What can hang from each mark
tilu: fuvo lakosin runu
runu: fuvo kosubu tilu
lakosin: tilu
kosubu: ruki runu
fuvo: fime runu
fime: fuvo

Every row comes from one small tree of marks. Brackets hold a mark, then the marks that hang from it, in alphabetical order. Every link used is in the known rows. Which tree was each row made from?
Known rows
{tilu {fuvo fime {runu {kosubu ruki}}} lakosin}: [-0.25  0.04  2.04 -1.14  0.89  1.34  1.08  2.73  1.92 -0.15 -0.34  0.31
 -5.02 -0.43  1.56]
{fime {fuvo {runu {tilu lakosin}}}}: [ 1.06  1.24  2.64 -0.53  1.25 -1.79 -0.10 -2.30  3.61 -0.56  1.29  0.08
 -1.15 -0.11  0.33]
{kosubu ruki {runu {fuvo fime} {tilu lakosin}}}: [-0.42 -1.38 -1.57  2.27  0.90 -1.12  0.39 -1.15  0.39  0.78 -0.58 -0.06
  3.96 -1.83  1.17]
{fime {fuvo {runu {kosubu ruki}}}}: [ 1.15  0.24  1.26  0.04 -0.63 -0.76 -0.27 -3.35  3.92 -0.46  0.40  0.20
  2.75  0.07  0.12]
{lakosin {tilu fuvo runu}}: [-0.84  0.54  2.09 -1.12 -0.48 -0.42 -0.75  1.56 -2.22  0.25 -0.11 -0.33
 -4.76  0.96  0.24]
{lakosin tilu}: [-0.79 -0.02  0.09 -1.13 -1.90 -1.46 -0.85 -0.75  0.88  0.39 -1.00 -0.45
 -1.38  1.59 -0.81]
{fime fuvo}: [ 1.29  2.18  1.53 -0.85 -1.64 -0.80 -0.40 -2.51  4.42  0.57  0.87  0.20
  2.49  0.20 -0.27]
{runu kosubu tilu}: [ 0.51  0.77 -4.11  1.10 -1.50  0.51 -0.40 -1.49 -0.51  0.43  1.50 -0.05
  3.50  1.19 -2.13]
{lakosin {tilu {fuvo fime} {runu {kosubu ruki}}}}: [-0.85 -0.60  1.66 -0.60 -0.12  0.59  0.16  2.49 -2.55  0.39 -1.35  0.10
 -3.29 -0.35 -0.12]
{fuvo {runu tilu}}: [-0.54  1.11  0.11 -0.37  0.70 -1.51 -0.72 -1.01  1.68 -1.14  0.16 -0.61
 -1.40  1.21 -0.56]
{kosubu ruki runu}: [-0.90 -0.62 -2.22  1.51 -2.36  0.26 -1.43 -2.28  3.04  0.45 -1.69 -0.94
  4.18 -0.25  1.04]
{runu {fuvo fime} kosubu {tilu lakosin}}: [ 1.38 -0.49 -2.48  1.01  1.16 -0.12  1.56 -0.07 -2.73  0.58  1.95  1.07
  3.10 -0.28 -1.40]
{fuvo fime {runu {kosubu ruki} {tilu lakosin}}}: [-0.33 -1.06  0.53 -0.12  2.25  0.38  0.88  0.99  1.05 -1.02 -1.00  0.09
 -1.89 -1.22 -0.51]
{lakosin {tilu {runu fuvo {kosubu ruki}}}}: [ 0.15 -1.90 -0.20  0.23 -0.20 -0.76 -0.43 -1.53 -4.31 -0.03  0.05  0.13
  1.23  0.29 -0.68]
{fuvo fime runu}: [-0.66  0.77  2.29 -2.23  0.62 -0.15  0.34  1.68  3.22 -1.32 -2.14 -0.36
 -2.72  0.17 -0.61]
{tilu {fuvo fime} {runu kosubu}}: [ 0.25  1.39  0.87 -1.04 -0.25  2.90  0.45  3.69 -2.39 -0.03  0.21  0.30
 -2.17 -0.45 -0.47]

Which tree is each row?
[ 1.91 -1.13 -0.45 -0.51  0.89  1.91 -0.13 -0.75 -4.95 -0.72  2.48  0.52
 -0.05 -0.33 -0.36]
{tilu lakosin {runu fuvo kosubu}}
[ 0.36 -0.08  2.38 -1.08  1.28  3.37  0.66  3.58 -2.31 -0.02  0.37  0.54
 -4.66 -2.01  1.05]
{tilu {fuvo fime} lakosin {runu {kosubu ruki}}}
[ 0.73  0.82  1.73 -1.36  0.97  0.40  0.09  0.83 -2.97 -0.59  0.29  0.37
  0.79 -0.74 -0.79]
{tilu {runu {fuvo fime}}}
[-1.42 -0.65  1.56 -0.55 -0.44 -0.99  0.39  1.73  0.99  0.31 -2.02 -0.06
 -3.55  0.77  0.44]
{lakosin {tilu {fuvo fime {runu {kosubu ruki}}}}}
[-0.78 -1.00 -2.25  2.20 -0.32 -0.23 -1.05 -1.95  1.77  0.50 -0.51 -0.89
  2.25 -1.12  1.18]
{kosubu ruki {runu {tilu lakosin}}}
[-0.30 -0.52 -1.60  1.06  0.39 -0.59 -0.52 -1.99  0.75 -0.94  0.21 -0.32
  1.49  0.67 -0.61]
{fuvo {runu {kosubu ruki} tilu}}
[-0.51  1.40  0.75 -1.06 -0.59  0.94  0.73  2.71  1.99 -0.13 -0.67  0.10
 -2.49  1.17  0.19]
{tilu {fuvo fime {runu kosubu}}}
[-0.49  0.63 -2.61  1.46 -0.87  0.25 -0.66  0.21  1.25  0.86  0.62 -0.90
 -0.80  0.77  1.02]
{kosubu {runu {tilu fuvo lakosin}}}
[-0.70 -0.75 -2.16  2.74  0.09 -1.43  0.16 -1.44  0.60  0.87 -0.97 -0.12
  6.08 -1.32  0.68]
{kosubu ruki {runu {fuvo fime} tilu}}
[-0.02 -0.26 -2.38  0.72 -1.44 -0.30  0.09 -0.50  1.02  0.46 -1.14 -0.35
  4.29  0.55 -0.02]
{kosubu {runu {fuvo fime}}}
[-0.63 -0.74  0.72 -0.03 -0.85  0.29 -0.59  0.77 -2.91  0.43 -0.25 -0.12
 -2.45  0.42  0.19]
{lakosin {tilu fuvo {runu {kosubu ruki}}}}
[-0.13 -0.24 -0.02 -1.41 -0.02  1.00  0.62  1.12  1.93 -1.26 -1.81 -0.18
 -1.01  0.64 -1.30]
{fuvo fime {runu kosubu}}
[ 1.35 -0.20  1.78 -1.32  1.58  0.73 -0.39 -0.35 -3.68 -0.77  2.02  0.31
 -1.80 -0.64  0.34]
{tilu lakosin {runu fuvo}}
[-0.33 -1.05 -2.58  2.18 -1.72 -1.01 -0.77 -3.07  1.30  0.71 -0.67 -0.37
  6.71 -0.04  1.33]
{kosubu ruki {runu fuvo}}
[ 0.94 -1.10 -1.85  1.72  1.51 -0.42  1.54 -0.78 -2.13  0.78  1.47  1.22
  4.41 -1.58 -0.60]
{runu {fuvo fime} {kosubu ruki} {tilu lakosin}}
[-0.94 -0.23  0.17 -0.48 -1.32 -1.11 -0.27  0.53  0.20  0.18 -0.51 -0.37
 -3.61  2.50  0.18]
{lakosin {tilu {fuvo {runu kosubu}}}}
[ 0.40  1.47  2.89 -1.79  0.84  2.02 -0.49  2.47 -1.86 -0.17  1.72  0.01
 -6.34 -0.30  1.44]
{tilu fuvo lakosin runu}
[ 0.32  1.50 -0.54  0.39  0.95 -2.00  0.96  0.03 -0.67  0.59  0.99  0.71
  3.58 -0.16 -1.22]
{runu {fuvo fime} tilu}
